Each row was made from one small tree. The marks that hang from a mark follow it in brackets, in alphabetical order. Every link used is in the known rows. Write each row's tree.
Known rows
Z(N(W) Q V X): [0.42, 0.82, 2.00, -1.18, 1.97, -0.57, -0.95, 1.26, 0.56, -0.24, 0.71, 0.89, 4.02, 1.23, 0.89, -0.89, -3.92, 5.31, 1.01, 2.43]
Z(N V(W(K)) X): [0.72, 3.13, 0.11, -1.36, 1.56, 0.58, -0.10, 2.64, 1.58, -0.10, 0.05, 0.14, 2.55, 2.30, 2.08, -1.01, -3.05, 3.78, -0.49, 2.19]
X(Z): [-0.56, -0.08, 0.85, 0.22, -0.82, 0.60, -0.06, 1.51, 0.20, 1.83, 0.37, -0.76, -0.85, 1.50, 0.22, 0.54, -2.79, 2.91, -0.52, 2.44]
Q(Z(V)): [0.52, -0.39, -0.82, -1.41, -0.23, 1.22, -0.61, 0.67, 0.69, 0.77, -1.02, 0.63, 1.54, 1.22, 2.34, -0.63, -3.54, 2.61, -1.34, 2.35]
N(W(K V)): [-0.93, 0.14, -0.75, 0.62, 1.11, -0.49, 1.49, 1.62, -0.33, -0.54, 0.02, 0.16, 0.43, 1.95, -1.22, -0.90, -2.82, 4.38, 1.30, 1.07]
N(W(V)): [-0.82, -0.72, -0.12, -0.22, 0.69, -0.49, 0.39, 1.14, -1.15, -0.15, -0.20, 0.79, 0.74, 1.33, -0.95, -1.06, -2.18, 4.05, 0.96, 1.94]
V(W(K) Z(X)): [-0.58, 3.43, -1.71, 0.36, -0.04, 0.86, -0.29, 1.87, 0.39, 0.40, 0.68, -0.16, 1.43, 1.44, 0.09, 0.42, -2.56, 1.96, -1.71, 2.82]
Z(Q): [-0.65, -0.57, 0.48, -0.83, -0.63, -1.18, -0.66, 0.78, 0.23, 0.70, -0.05, 0.24, 1.05, 0.40, -0.37, -0.34, -3.48, 2.26, -0.09, 3.13]
Z(N): [0.09, -0.14, 0.73, -0.68, -0.05, -0.51, -0.74, 1.43, 0.61, 0.54, -0.54, -0.05, 0.57, 1.25, 0.81, -0.03, -2.52, 3.57, -0.09, 2.44]
Z(N(W) Q X): [-0.69, 0.77, 1.86, -0.51, 1.68, -1.19, -1.10, 1.48, 0.57, 0.43, 0.80, 0.90, 3.03, 1.19, -0.26, 0.11, -3.70, 4.50, 1.92, 3.24]
X(Z(V(W))): [0.11, 0.88, 0.82, -1.02, -0.51, 0.98, -0.26, 1.44, -0.28, 0.85, 0.10, -0.85, 0.28, 2.04, 1.21, -0.57, -2.80, 2.90, -1.55, 3.20]
Z(N Q): [-0.60, -0.41, 1.64, -1.18, -0.22, -1.20, -0.94, 1.02, 0.58, 0.27, -0.18, -0.27, 1.07, 0.91, 0.64, 0.04, -3.76, 3.42, 0.45, 3.13]
X(Z(N(W))): [-0.59, -0.23, 2.10, 0.65, 0.46, 0.00, -0.25, 1.35, -0.26, 0.96, 0.55, -0.94, -0.06, 2.21, 0.00, 0.91, -2.99, 5.04, 0.90, 2.78]
V(Z(X)): [-0.04, 1.41, -0.93, 0.17, -0.40, 1.07, -1.09, 1.34, 0.26, 1.25, 0.61, 0.63, 1.48, 0.29, 0.23, 0.48, -2.24, 2.55, -1.73, 1.83]
W(K N V(Z(Q X))): [-2.58, 2.67, -1.31, -0.88, 0.42, 1.36, 1.75, 2.24, 0.26, 0.18, 0.17, -1.95, 0.19, 1.60, -0.09, 0.63, -3.70, 3.20, -1.11, -0.55]
X(Z(N V)): [0.50, 0.04, 1.93, -0.82, -0.11, 1.06, -0.23, 1.60, 0.51, 0.87, 0.12, -1.20, 0.14, 2.02, 2.01, 0.05, -3.17, 4.67, -0.85, 1.67]
K(W(N V(Z(Q X)))): [-3.18, 2.08, -1.73, -0.77, 0.20, 1.74, 0.46, 1.08, -0.17, 0.72, -0.04, -1.51, 0.76, 1.55, -0.03, 0.65, -2.65, 2.85, -0.71, 0.35]
X(Z(N Q)): [-1.09, -0.23, 2.56, -0.65, -0.49, -0.10, -0.43, 1.42, 0.53, 1.23, 0.51, -1.49, -0.34, 1.67, 0.82, 0.93, -4.12, 3.90, 0.38, 2.94]

Which tree is each row?
[0.46, 0.22, -0.06, -0.30, 1.27, 0.70, 0.10, 0.87, 0.85, -0.43, -0.67, -0.02, 2.20, 2.31, 1.98, -0.08, -4.20, 4.93, 0.39, 1.99]
Q(Z(N(W(K)) V))
[-0.89, 2.64, 0.23, -2.73, 0.72, 0.17, -0.60, 1.60, 0.21, 0.47, -0.04, -0.18, 2.96, 1.41, 0.91, -0.90, -3.38, 2.23, -1.28, 2.99]
Z(Q V(W(N)) X)
[-2.77, 1.24, -2.35, -0.27, -0.40, 1.85, 0.74, 0.74, -0.78, 0.38, -0.72, -1.89, -0.34, 1.70, -0.11, 0.60, -1.73, 2.95, -1.33, 0.10]
K(W(N V(Z)))
[-1.67, 2.56, -1.40, -0.60, 0.04, -0.32, 0.89, 1.80, 0.06, 0.22, -0.74, -1.58, 0.12, 2.37, -0.61, 0.27, -2.51, 1.94, -1.08, 2.74]
V(W(K N))
[-1.43, 0.23, -0.52, 0.62, 0.35, -0.29, 1.05, 0.86, -1.01, -1.07, 0.56, -0.64, 0.85, 1.27, -1.26, -0.15, -3.66, 4.37, 0.38, 1.40]
N(W(K V(Z(Q))))
[-0.71, 0.17, 0.38, 0.12, 1.46, -0.51, 1.06, 1.86, 0.04, -0.79, -0.25, -0.36, 0.42, 2.31, -0.14, -0.49, -2.95, 5.29, 1.58, 1.22]
Z(N(W(K V)))
[0.67, 1.72, 0.14, -1.27, 0.62, -0.05, 0.04, 1.77, 0.72, -0.93, -0.66, -0.70, 1.51, 2.20, 1.75, -1.05, -3.09, 3.77, -0.94, 2.58]
Z(N V(W(K)))
[-0.48, 0.63, 1.58, -1.45, -0.65, 0.24, -0.47, 1.15, -0.30, 0.64, 0.42, -1.14, 0.73, 1.72, 1.04, -0.53, -3.89, 2.85, -1.06, 3.80]
X(Z(Q V(W)))
[-0.57, 0.07, 0.86, -0.58, -1.00, -0.18, -1.39, 0.41, -0.25, -0.03, 0.27, -0.82, 1.04, 0.34, 0.62, 0.83, -3.61, 3.53, -1.25, 2.63]
V(Z(N Q))
[-1.39, 1.27, -0.58, 0.56, 1.12, 0.17, 0.90, 1.50, -0.38, -0.53, 1.00, 0.01, 1.61, 1.37, -0.95, -0.15, -3.62, 4.37, 0.74, 1.02]
N(W(K V(Z(Q X))))
[-0.82, 0.94, -0.80, -0.06, -0.14, 1.06, 1.13, 1.99, 0.15, -0.67, -0.24, -1.42, -0.69, 1.68, 0.89, 0.11, -3.07, 4.29, -0.81, 0.00]
W(K V(Z(N)))
[-0.71, -0.61, 1.92, -0.38, 0.62, -1.85, -0.93, 0.54, -0.30, -0.31, 0.30, 0.14, 1.98, 1.21, -0.55, 0.15, -3.74, 4.56, 1.49, 3.52]
Z(N(W) Q)
[-0.04, -0.21, 2.64, -1.28, -0.22, 0.35, -0.40, 1.18, 0.51, 0.64, 0.41, -1.48, 0.63, 1.69, 1.87, -0.01, -4.35, 4.53, -0.34, 2.23]
X(Z(N Q V))
[1.00, 1.86, 0.53, 0.05, 2.43, 0.17, 0.27, 2.09, 1.31, -0.37, 0.50, 0.57, 3.31, 2.08, 0.91, -0.72, -3.27, 5.72, 0.84, 1.02]
Z(N(W(K)) V X)
[-1.42, 1.33, 1.39, -1.84, -0.53, 0.53, 0.07, 1.18, -0.59, 0.75, 0.07, -2.19, 0.44, 2.12, 0.83, -0.04, -3.80, 2.83, -1.54, 3.17]
X(Z(Q V(W(N))))
[-2.08, 1.42, -1.49, -0.82, 0.46, 0.59, 2.38, 2.33, 0.22, 0.16, -1.02, -1.79, -1.05, 2.26, -0.25, -0.20, -2.77, 3.15, -0.43, -0.41]
W(K N V)
[-0.49, 1.05, 1.55, -1.34, 0.80, -0.59, -0.99, 1.88, 1.46, 1.00, 0.46, 0.61, 2.12, 0.97, 0.94, 0.15, -3.78, 3.33, 0.76, 2.70]
Z(N Q X)
[-0.41, 0.77, 2.57, -1.79, -0.27, 0.23, -0.66, 1.32, 0.06, 0.23, 0.26, -1.55, 0.77, 2.17, 1.86, -0.17, -4.14, 3.86, -0.60, 3.74]
X(Z(N Q V(W)))
[-0.98, 0.54, 0.25, -1.14, 1.73, 1.18, -0.41, 1.83, 0.66, 0.74, -0.41, 1.11, 1.64, 2.09, 1.79, 0.09, -3.48, 4.22, 1.57, 2.26]
Q(Z(N(W(V)) X))
[-1.33, 0.77, -0.11, -0.60, -0.23, 0.51, 0.99, 1.61, 0.16, -0.92, 0.05, -1.62, -0.18, 1.43, 0.77, 0.15, -4.01, 4.08, -0.40, 0.59]
W(K V(Z(N Q)))
[-2.62, 1.51, -1.23, -0.78, -0.35, 0.88, 1.89, 1.46, -0.48, -0.47, -0.37, -2.64, -0.61, 1.51, -0.37, 0.59, -3.70, 3.28, -1.41, -0.21]
W(K N V(Z(Q)))
[-2.71, 2.22, -2.32, -0.39, 0.30, 2.26, 0.66, 1.36, -0.18, 0.94, -0.27, -1.34, 0.33, 1.73, 0.17, 0.72, -1.80, 2.87, -1.07, -0.20]
K(W(N V(Z(X))))
[0.61, 1.05, 1.68, -2.09, 1.04, 0.07, -0.93, 1.76, 1.46, 0.40, 0.33, 0.62, 3.17, 0.98, 2.01, -0.83, -3.99, 4.09, -0.10, 1.96]
Z(N Q V X)
[0.24, 2.65, -0.48, -1.76, 1.34, 1.63, -0.42, 2.13, 1.93, 0.42, -0.59, 0.26, 2.41, 2.60, 3.37, -0.32, -3.98, 3.15, -0.42, 2.75]
Q(Z(N V(W(K)) X))
